Each row comes from the steps of one path. Every step used is in the known rows, and no mark comes twice. Write the path behind each row, first mark first.
Known rows
tafim/mopan/tolaze/favebel: 3 -12 55 -13 -9 20 43 35 42 12 -17 2 -19 33 11 24 -6 -33 44 -6 18
tafim/favebel: 1 18 -1 -9 12 24 -4 6 4 -5 7 -29 -6 -4 19 -5 46 -2 10 1 -6
tafim/favebel/tolaze/mopan/moseb: 25 0 -17 31 -16 26 -8 -5 32 -41 -3 9 -31 9 6 -18 84 -27 -37 12 -23
mopan/tolaze/favebel/moseb: -7 16 -3 2 -2 -10 37 26 18 33 -5 -19 -17 21 33 43 -16 -23 37 -28 29
favebel/moseb: -2 18 -28 -13 -2 -11 13 8 -6 7 2 -4 4 6 24 7 -3 -21 10 -16 8
figo/mopan: 6 4 -12 24 -12 20 4 -4 37 -9 0 -29 0 -17 -8 9 -18 -16 -17 -8 6
moseb/mopan: 19 -9 16 20 -13 24 9 4 23 -21 -6 23 -1 -10 -3 -29 6 -3 20 7 -10
tolaze/favebel: -5 -17 31 -2 -4 12 5 10 27 15 -11 -16 -6 -8 3 18 9 0 7 -13 21
tafim/favebel/figo/mopan: 9 24 -27 -9 -4 38 -9 9 -11 -43 5 -59 2 -26 -3 -35 34 -20 30 12 -7
tolaze/mopan/tafim: 24 14 20 23 0 24 19 -28 -11 -40 -11 4 -16 18 -17 18 -4 -5 8 -10 -13
moseb/mopan/tolaze/favebel: 14 -12 42 36 -14 25 34 20 47 7 -13 4 -23 3 7 9 -9 -2 43 -4 9
tolaze/favebel/moseb: -8 1 2 -13 -7 3 16 19 18 21 -9 -19 -1 -1 26 26 6 -23 21 -30 30
moseb/mopan/tolaze: 20 6 9 36 -10 10 29 11 22 -9 -3 19 -17 12 2 -11 -20 -2 34 12 -11
figo/favebel: 3 6 -19 -4 4 -26 -22 2 -1 19 0 -39 -1 23 16 -19 24 15 16 -9 5
tolaze/favebel/figo/mopan: 2 -12 2 -4 -20 26 0 13 9 -23 -13 -44 2 -29 -21 -12 -2 -21 30 -2 20
tolaze/mopan/tafim/favebel: 26 32 19 15 14 50 15 -23 -5 -43 -4 -22 -23 15 4 13 42 -5 15 -9 -17
moseb/mopan/tafim/favebel/tolaze: 37 9 9 4 -7 43 4 7 3 -48 -9 -4 -23 -19 11 -29 45 9 84 25 -38
moseb/mopan/tafim/favebel: 30 26 36 3 3 50 12 0 0 -47 -9 -9 -17 -20 10 -11 31 5 50 5 -34
favebel/moseb/mopan/tolaze: 16 22 -19 24 -12 0 41 19 16 -2 0 18 -12 17 27 -6 -23 -23 45 -7 -2
figo/favebel/moseb/mopan/tolaze: 20 28 -40 22 -7 -25 20 21 14 17 -1 -21 -13 40 43 -22 1 -10 60 -16 2

Which path is each row?
35 2 -26 16 -4 -8 -10 -19 -9 -23 -11 -29 -23 42 -1 -18 35 17 52 1 -13 -> figo/favebel/tolaze/mopan/tafim
-1 20 -15 29 -14 9 39 23 54 25 -6 -48 -16 4 24 51 -37 -38 20 -36 34 -> figo/mopan/tolaze/favebel/moseb
11 36 20 -15 15 27 1 -4 -22 -25 -3 -32 -15 -9 14 18 26 5 34 -2 -24 -> mopan/tafim/favebel
23 -19 -17 37 -29 1 -4 -10 28 -39 -10 38 -25 13 -14 -16 39 -25 -46 10 -18 -> favebel/tolaze/mopan/moseb
7 21 -33 15 -12 -2 15 10 -17 -26 2 -32 -8 1 -17 -13 -35 -19 33 14 -5 -> favebel/figo/mopan/tolaze
26 33 1 -10 9 41 8 -16 -57 -73 -6 -24 -14 8 -13 -26 48 -10 51 11 -26 -> tolaze/mopan/tafim/favebel/figo
11 -8 18 5 -19 27 26 23 41 2 -15 5 -2 -11 24 -6 10 -27 39 -22 19 -> tolaze/favebel/moseb/mopan
21 9 38 -1 -15 27 33 13 15 -19 -25 0 -11 -17 20 18 -12 -18 62 -27 2 -> tolaze/favebel/moseb/mopan/tafim
27 9 35 15 -9 26 16 -7 -7 -41 -16 18 -10 -16 -8 -6 -16 5 40 4 -29 -> moseb/mopan/tafim
-3 1 9 -11 -4 -9 17 23 -26 -1 -11 -18 -13 10 -5 0 -6 -4 62 9 13 -> mopan/tolaze/favebel/figo
32 -4 -7 20 -9 21 13 -21 -5 -44 -10 11 -22 21 -16 -3 12 4 44 11 -18 -> favebel/tolaze/mopan/tafim
18 18 -6 -17 4 20 -5 3 -20 -27 -3 -26 -22 -9 12 1 42 11 69 18 -29 -> mopan/tafim/favebel/tolaze
-4 -16 13 -28 -7 5 0 15 -26 -11 -13 -18 3 -12 -12 -18 14 -4 43 6 13 -> tolaze/favebel/figo
7 18 -19 39 -9 7 22 3 37 2 4 -31 -15 5 -1 24 -42 -15 -1 -6 4 -> figo/mopan/tolaze
16 24 -9 -4 -13 14 1 -7 -45 -58 -12 -34 -1 -28 -29 -9 -32 -12 41 8 -21 -> favebel/figo/mopan/tafim
16 26 -14 3 -2 37 19 19 22 -18 3 -9 -3 -9 41 -27 44 -26 38 -8 -6 -> tafim/favebel/moseb/mopan
4 -8 15 11 -35 11 -10 14 15 -37 -23 -22 -10 -43 -23 -5 3 -40 -35 -6 2 -> tolaze/favebel/figo/mopan/moseb
16 22 9 19 -9 24 8 -12 8 -30 -10 -32 -9 -22 -14 28 -38 -10 3 -12 -12 -> figo/mopan/tafim
0 7 25 -24 -10 8 55 46 39 18 -15 -2 -14 38 36 31 -9 -55 58 -22 26 -> tafim/mopan/tolaze/favebel/moseb
21 -22 -27 27 -13 16 6 -11 24 -23 0 15 -13 26 -12 -23 32 -4 17 13 1 -> favebel/tolaze/mopan
-1 36 -29 -19 10 14 7 15 -1 3 9 -30 -2 1 44 2 40 -25 20 -16 2 -> tafim/favebel/moseb
